Known rows, with every way that one mark hangs from another
(z_720 z_220): [ 0.11 -0.03 -0.05 -0.06 -0.08  0.04  0.02 -0.09  0.12  0.04 -0.10  0.00
 -0.07  0.05 -0.21 -0.05  0.15  0.04  0.07  0.08  0.07 -0.20]
(z_720 (z_220 z_248 z_388 (z_802 (z_96 z_90) (z_294 z_587)))): [ 0.45 -0.03 -0.14 -0.22 -0.34  0.05 -0.13 -0.15 -0.11 -0.58 -0.22  0.11
 -0.29  0.32 -0.28  0.09  0.09 -0.15 -0.03  0.05  0.11  0.01]
(z_294 z_587): [-0.03  0.00 -0.16 -0.16 -0.06 -0.04 -0.04 -0.16  0.03 -0.02  0.12 -0.10
 -0.07  0.17  0.00  0.05 -0.01  0.04  0.04  0.05 -0.06 -0.06]
(z_388 (z_220 (z_720 z_294) z_802)): [ 0.02 -0.23  0.04 -0.10 -0.17 -0.22 -0.17  0.15  0.02 -0.05 -0.45  0.08
 -0.04  0.03 -0.18  0.29  0.20 -0.18  0.00 -0.01  0.13  0.01]
(z_294 z_587 z_720 (z_802 (z_96 z_90) (z_220 z_248 z_388))): [ 0.02  0.11 -0.51 -0.31  0.04 -0.48 -0.22 -0.41 -0.15 -0.50 -0.11 -0.19
 -0.08  0.45 -0.26  0.24 -0.19 -0.04  0.10  0.01 -0.18  0.00]
(z_90 (z_96 (z_720 (z_220 z_388) z_294))): [ 0.20  0.12 -0.03 -0.04 -0.02  0.00  0.02 -0.13  0.08 -0.13 -0.25  0.08
 -0.18  0.10 -0.21 -0.14  0.17  0.04  0.14  0.21 -0.04 -0.19]
(z_294 z_587 z_720 (z_802 z_96)): [-0.20  0.03 -0.44 -0.17  0.07 -0.43 -0.14 -0.51  0.03 -0.18 -0.01 -0.21
 -0.05  0.21 -0.18  0.20 -0.06  0.06  0.12  0.11 -0.21 -0.16]
(z_802 z_96 (z_220 z_248 z_388) (z_294 z_587 z_720)): [ 0.38  0.18 -0.48 -0.42 -0.19 -0.21 -0.22 -0.25 -0.39 -0.66  0.11  0.13
  0.07  0.46 -0.20  0.38 -0.14  0.13  0.10 -0.03  0.01  0.15]
(z_720 (z_294 z_587)): [-0.05  0.01 -0.09 -0.18 -0.09 -0.16 -0.05 -0.22 -0.01  0.09  0.00  0.01
 -0.09  0.14 -0.15  0.13  0.22 -0.02  0.06  0.10  0.02 -0.18]
(z_388 z_220): [-0.04 -0.12  0.01 -0.06 -0.04 -0.15 -0.07  0.04  0.14  0.10 -0.23  0.00
  0.18 -0.01  0.05  0.11 -0.04  0.04  0.01 -0.04  0.00 -0.02]
(z_220 z_388 (z_802 z_294)): [ 0.24 -0.14  0.08 -0.15 -0.26  0.16 -0.10  0.04 -0.16 -0.43 -0.13  0.14
 -0.20  0.13  0.00  0.10  0.04 -0.15 -0.26  0.08  0.07  0.23]
(z_96 (z_720 (z_220 z_388) (z_294 z_587))): [ 0.11  0.01 -0.14 -0.24 -0.06 -0.12 -0.08 -0.17  0.02 -0.03 -0.19 -0.01
 -0.15  0.25 -0.31  0.02  0.21  0.01 -0.04  0.10  0.02 -0.16]
(z_96 z_90 (z_720 (z_220 z_388 z_802))): [ 0.24  0.00 -0.05 -0.06  0.11 -0.11 -0.08  0.07 -0.01 -0.27 -0.28 -0.06
 -0.17  0.19 -0.18 -0.24 -0.10 -0.19 -0.12 -0.10 -0.08  0.16]
(z_90 (z_96 (z_720 (z_220 z_248 z_802) z_294))): [ 0.28  0.06  0.01  0.00 -0.06  0.02 -0.04 -0.09  0.07 -0.20 -0.33  0.05
 -0.23  0.08 -0.26 -0.11  0.22 -0.05  0.20  0.12  0.02 -0.20]
(z_248 (z_220 (z_720 (z_294 z_587 (z_802 (z_96 z_90)))))): [-0.13  0.07 -0.28 -0.05  0.05 -0.58 -0.09 -0.15  0.00 -0.23 -0.18  0.15
 -0.15  0.08 -0.43  0.22  0.16 -0.18  0.27 -0.04  0.17 -0.01]
(z_587 (z_294 (z_720 (z_220 z_388)) (z_802 z_96))): [-0.01 -0.06 -0.03 -0.12 -0.06 -0.33 -0.13 -0.21  0.10 -0.06 -0.21  0.00
 -0.05  0.15 -0.37  0.25  0.00 -0.01 -0.19  0.22 -0.10 -0.06]
(z_90 z_96): [ 0.10  0.11 -0.01  0.08 -0.01  0.07  0.06 -0.08  0.07 -0.11 -0.03  0.04
 -0.10  0.00  0.04 -0.13 -0.01  0.06  0.20  0.16 -0.09 -0.09]
(z_294 z_587 z_720 (z_802 (z_220 z_248))): [-0.10 -0.03 -0.42 -0.32  0.02 -0.36 -0.24 -0.36 -0.04 -0.22 -0.09 -0.28
 -0.03  0.34 -0.28  0.28 -0.02  0.01  0.10  0.00 -0.09 -0.13]
(z_587 (z_294 (z_802 (z_96 z_90 z_720) (z_220 z_388)))): [ 0.05  0.10  0.01 -0.18  0.09 -0.36 -0.10  0.02 -0.05 -0.20 -0.13  0.02
  0.04  0.18 -0.16  0.10 -0.37 -0.12 -0.17  0.04 -0.15  0.27]
(z_294 z_587 z_802): [-0.21 -0.05 -0.20 -0.19 -0.04 -0.16 -0.09 -0.32  0.11 -0.05 -0.04 -0.21
 -0.13  0.16 -0.08  0.07 -0.04 -0.06  0.03  0.13 -0.10 -0.12]
(z_388 (z_220 z_248 (z_720 (z_294 z_587)) (z_802 z_96))): [ 0.14 -0.16 -0.09 -0.16 -0.30 -0.25 -0.23  0.04 -0.06 -0.28 -0.46  0.11
 -0.10  0.17 -0.24  0.43  0.20 -0.18  0.10 -0.05  0.17 -0.04]
(z_587 (z_294 z_720 (z_802 z_96 z_220))): [-0.05  0.03 -0.08 -0.16  0.08 -0.43 -0.14 -0.13 -0.02 -0.07 -0.07 -0.03
  0.13  0.12 -0.25  0.28 -0.20  0.02 -0.07  0.08 -0.14  0.08]
(z_720 (z_220 z_248) (z_294 z_587 z_802)): [ 0.02 -0.07 -0.16 -0.26 -0.26 -0.17 -0.14 -0.41  0.13 -0.03 -0.33 -0.07
 -0.27  0.23 -0.50  0.19  0.41 -0.13  0.11  0.18  0.15 -0.45]

Rows
[ 0.05  0.06 -0.15 -0.08 -0.05 -0.15 -0.08 -0.21  0.02 -0.32 -0.31 -0.02
 -0.14  0.13 -0.22  0.06 -0.04 -0.08  0.01  0.08 -0.01 -0.08]
(z_294 (z_802 (z_96 (z_720 (z_220 z_248 z_388)))))
[ 0.28  0.05 -0.07 -0.05 -0.04 -0.11 -0.07 -0.03 -0.18 -0.44 -0.02  0.14
 -0.05  0.04  0.02 -0.02 -0.19 -0.16  0.03 -0.09 -0.03  0.28]
(z_220 (z_802 (z_96 z_90) z_294))
[ 0.03  0.12 -0.25 -0.30 -0.10 -0.36 -0.11 -0.32 -0.12 -0.30 -0.17  0.00
 -0.14  0.31 -0.26  0.20  0.02 -0.14  0.11  0.10 -0.01 -0.09]
(z_720 (z_294 z_587 (z_802 (z_96 z_90) (z_220 z_248 z_388))))
[ 0.23 -0.06 -0.33 -0.20 -0.15 -0.19 -0.18 -0.30 -0.04 -0.40 -0.16 -0.11
 -0.26  0.41 -0.33  0.16  0.13 -0.04  0.00  0.04 -0.06 -0.13]
(z_294 z_587 (z_720 (z_220 z_248 z_388 (z_802 (z_96 z_90)))))
[ 0.13  0.15 -0.14 -0.18 -0.04 -0.11 -0.09 -0.19 -0.02 -0.31 -0.24 -0.01
 -0.19  0.25 -0.18  0.01  0.04 -0.02  0.16  0.16 -0.07 -0.10]
(z_90 (z_96 (z_720 (z_294 z_587 (z_802 (z_220 z_248 z_388))))))
[-0.02  0.00 -0.11 -0.17 -0.03 -0.12 -0.10 -0.09 -0.04 -0.21 -0.20 -0.10
 -0.02  0.11 -0.16  0.13 -0.08 -0.10  0.07 -0.01  0.05 -0.02]
(z_294 (z_802 (z_220 z_248)))
[ 0.23 -0.02 -0.22 -0.15 -0.11 -0.12 -0.20 -0.17 -0.11 -0.21 -0.07  0.06
  0.06  0.15 -0.31  0.16  0.14  0.03  0.00 -0.05  0.08 -0.03]
(z_802 (z_294 (z_720 (z_220 z_248))))
[-0.07 -0.08 -0.05 -0.13 -0.22 -0.16 -0.13 -0.01 -0.14 -0.22 -0.35  0.10
 -0.29  0.17 -0.34  0.27  0.29 -0.23 -0.14  0.18  0.12 -0.01]
(z_220 z_388 (z_720 (z_294 z_802)))
[-0.04  0.17 -0.39 -0.28  0.10 -0.39 -0.05 -0.33 -0.04 -0.30  0.04 -0.16
 -0.01  0.27 -0.07  0.04 -0.33 -0.05  0.23  0.03 -0.17  0.03]
(z_294 z_587 (z_802 (z_96 z_90) z_220))
[ 0.42  0.24 -0.53 -0.39 -0.08 -0.36 -0.23 -0.23 -0.42 -0.72  0.09  0.10
  0.08  0.50 -0.21  0.25 -0.27  0.02  0.10 -0.13 -0.07  0.27]
(z_802 (z_96 z_90) (z_220 z_248 z_388) (z_294 z_587 z_720))
[ 0.37  0.00 -0.16 -0.20 -0.04 -0.11 -0.20 -0.01 -0.10 -0.46 -0.26 -0.04
 -0.20  0.34 -0.26 -0.12 -0.07 -0.22 -0.12 -0.14 -0.03  0.19]
(z_96 z_90 (z_720 (z_220 z_248 z_388 (z_802 (z_294 z_587)))))
[ 0.01 -0.05 -0.35 -0.20 -0.01 -0.20 -0.12 -0.34  0.09  0.01  0.02 -0.18
 -0.06  0.27 -0.29  0.11  0.17  0.14  0.09  0.08 -0.08 -0.27]
(z_294 z_587 (z_720 z_220))
[ 0.20  0.21 -0.26 -0.13  0.07 -0.32 -0.03 -0.21 -0.07 -0.24 -0.11  0.06
 -0.08  0.24 -0.22 -0.08 -0.06 -0.04  0.11  0.01 -0.10 -0.01]
(z_802 (z_96 z_90 (z_720 (z_220 z_388) (z_294 z_587))))
[ 0.18  0.12 -0.12 -0.12 -0.06 -0.03  0.00 -0.22  0.09 -0.14 -0.19  0.03
 -0.22  0.19 -0.21 -0.12  0.16  0.06  0.17  0.24 -0.07 -0.22]
(z_90 (z_96 (z_720 (z_220 z_388) (z_294 z_587))))
[ 0.08 -0.09 -0.01 -0.02 -0.02 -0.17 -0.07  0.00  0.01 -0.27 -0.09  0.20
 -0.05 -0.06 -0.17  0.12  0.11 -0.09  0.08 -0.10  0.23  0.14]
(z_248 (z_220 (z_802 z_294)))
[ 0.40  0.23 -0.39 -0.26 -0.07 -0.24 -0.16 -0.22 -0.21 -0.54 -0.01  0.11
 -0.03  0.36 -0.21 -0.02 -0.22 -0.04  0.07 -0.10 -0.07  0.18]
(z_802 (z_96 z_90 (z_720 (z_220 z_248 z_388))) (z_294 z_587))
[ 0.25 -0.21  0.07 -0.06 -0.40  0.17 -0.21  0.27 -0.24 -0.58 -0.41  0.11
 -0.44  0.24 -0.26  0.31  0.25 -0.32 -0.22  0.00  0.23  0.17]
(z_220 z_248 z_388 z_720 z_802)
[ 0.19  0.13 -0.07  0.03  0.07  0.03  0.03 -0.08  0.12 -0.11 -0.15  0.00
 -0.10  0.05 -0.12 -0.22  0.01  0.09  0.22  0.12 -0.09 -0.13]
(z_90 (z_96 (z_720 z_220)))
[ 0.08 -0.02 -0.15 -0.08 -0.11 -0.39 -0.09 -0.02 -0.10 -0.48 -0.25  0.25
 -0.33  0.17 -0.38  0.27  0.22 -0.23  0.11  0.01  0.21  0.12]
(z_248 (z_220 z_388 (z_720 (z_294 z_587)) (z_802 (z_96 z_90))))
[ 0.13  0.03 -0.22 -0.27 -0.28 -0.24 -0.12 -0.44  0.03 -0.29 -0.36  0.02
 -0.34  0.35 -0.48  0.17  0.28 -0.17  0.06  0.21  0.08 -0.33]
(z_720 (z_220 z_248 z_388) (z_294 z_587 (z_802 (z_96 z_90))))
[ 0.10 -0.02 -0.02  0.02  0.00 -0.18 -0.01  0.02  0.00 -0.41 -0.19  0.21
 -0.17  0.02 -0.15  0.11  0.05 -0.06  0.03 -0.04  0.16  0.14]
(z_248 (z_220 z_388 (z_802 (z_96 z_720))))
[ 0.02 -0.05 -0.04 -0.09 -0.07 -0.34 -0.18 -0.20  0.09 -0.06 -0.24 -0.02
 -0.02  0.12 -0.42  0.28  0.02 -0.04 -0.11  0.12 -0.05 -0.11]
(z_587 (z_294 (z_720 (z_220 z_248)) (z_802 z_96)))
[ 0.09  0.16 -0.10 -0.05  0.06 -0.10 -0.01 -0.17  0.04 -0.08 -0.09  0.00
 -0.11  0.10 -0.08 -0.11  0.05  0.05  0.21  0.13 -0.12 -0.12]
(z_90 (z_96 (z_720 (z_294 z_587))))
[ 0.16 -0.17  0.11 -0.08 -0.12 -0.14 -0.19  0.01  0.06 -0.01 -0.20  0.00
 -0.07  0.13 -0.37  0.24  0.13 -0.06 -0.21  0.04  0.02 -0.02]
(z_587 (z_294 (z_720 (z_220 z_248 z_802))))
[ 0.33  0.09 -0.16 -0.28 -0.14 -0.02 -0.15  0.05 -0.28 -0.37  0.03  0.13
  0.15  0.19 -0.13  0.19 -0.11  0.00  0.08 -0.15  0.15  0.19]
(z_802 (z_220 z_248) z_294)
[ 0.04 -0.01 -0.07 -0.07  0.00 -0.43 -0.19 -0.19  0.07 -0.10 -0.24 -0.04
 -0.02  0.16 -0.42  0.20 -0.06 -0.11 -0.10  0.06 -0.11 -0.03]
(z_587 (z_294 (z_720 (z_220 z_248)) (z_802 (z_96 z_90))))
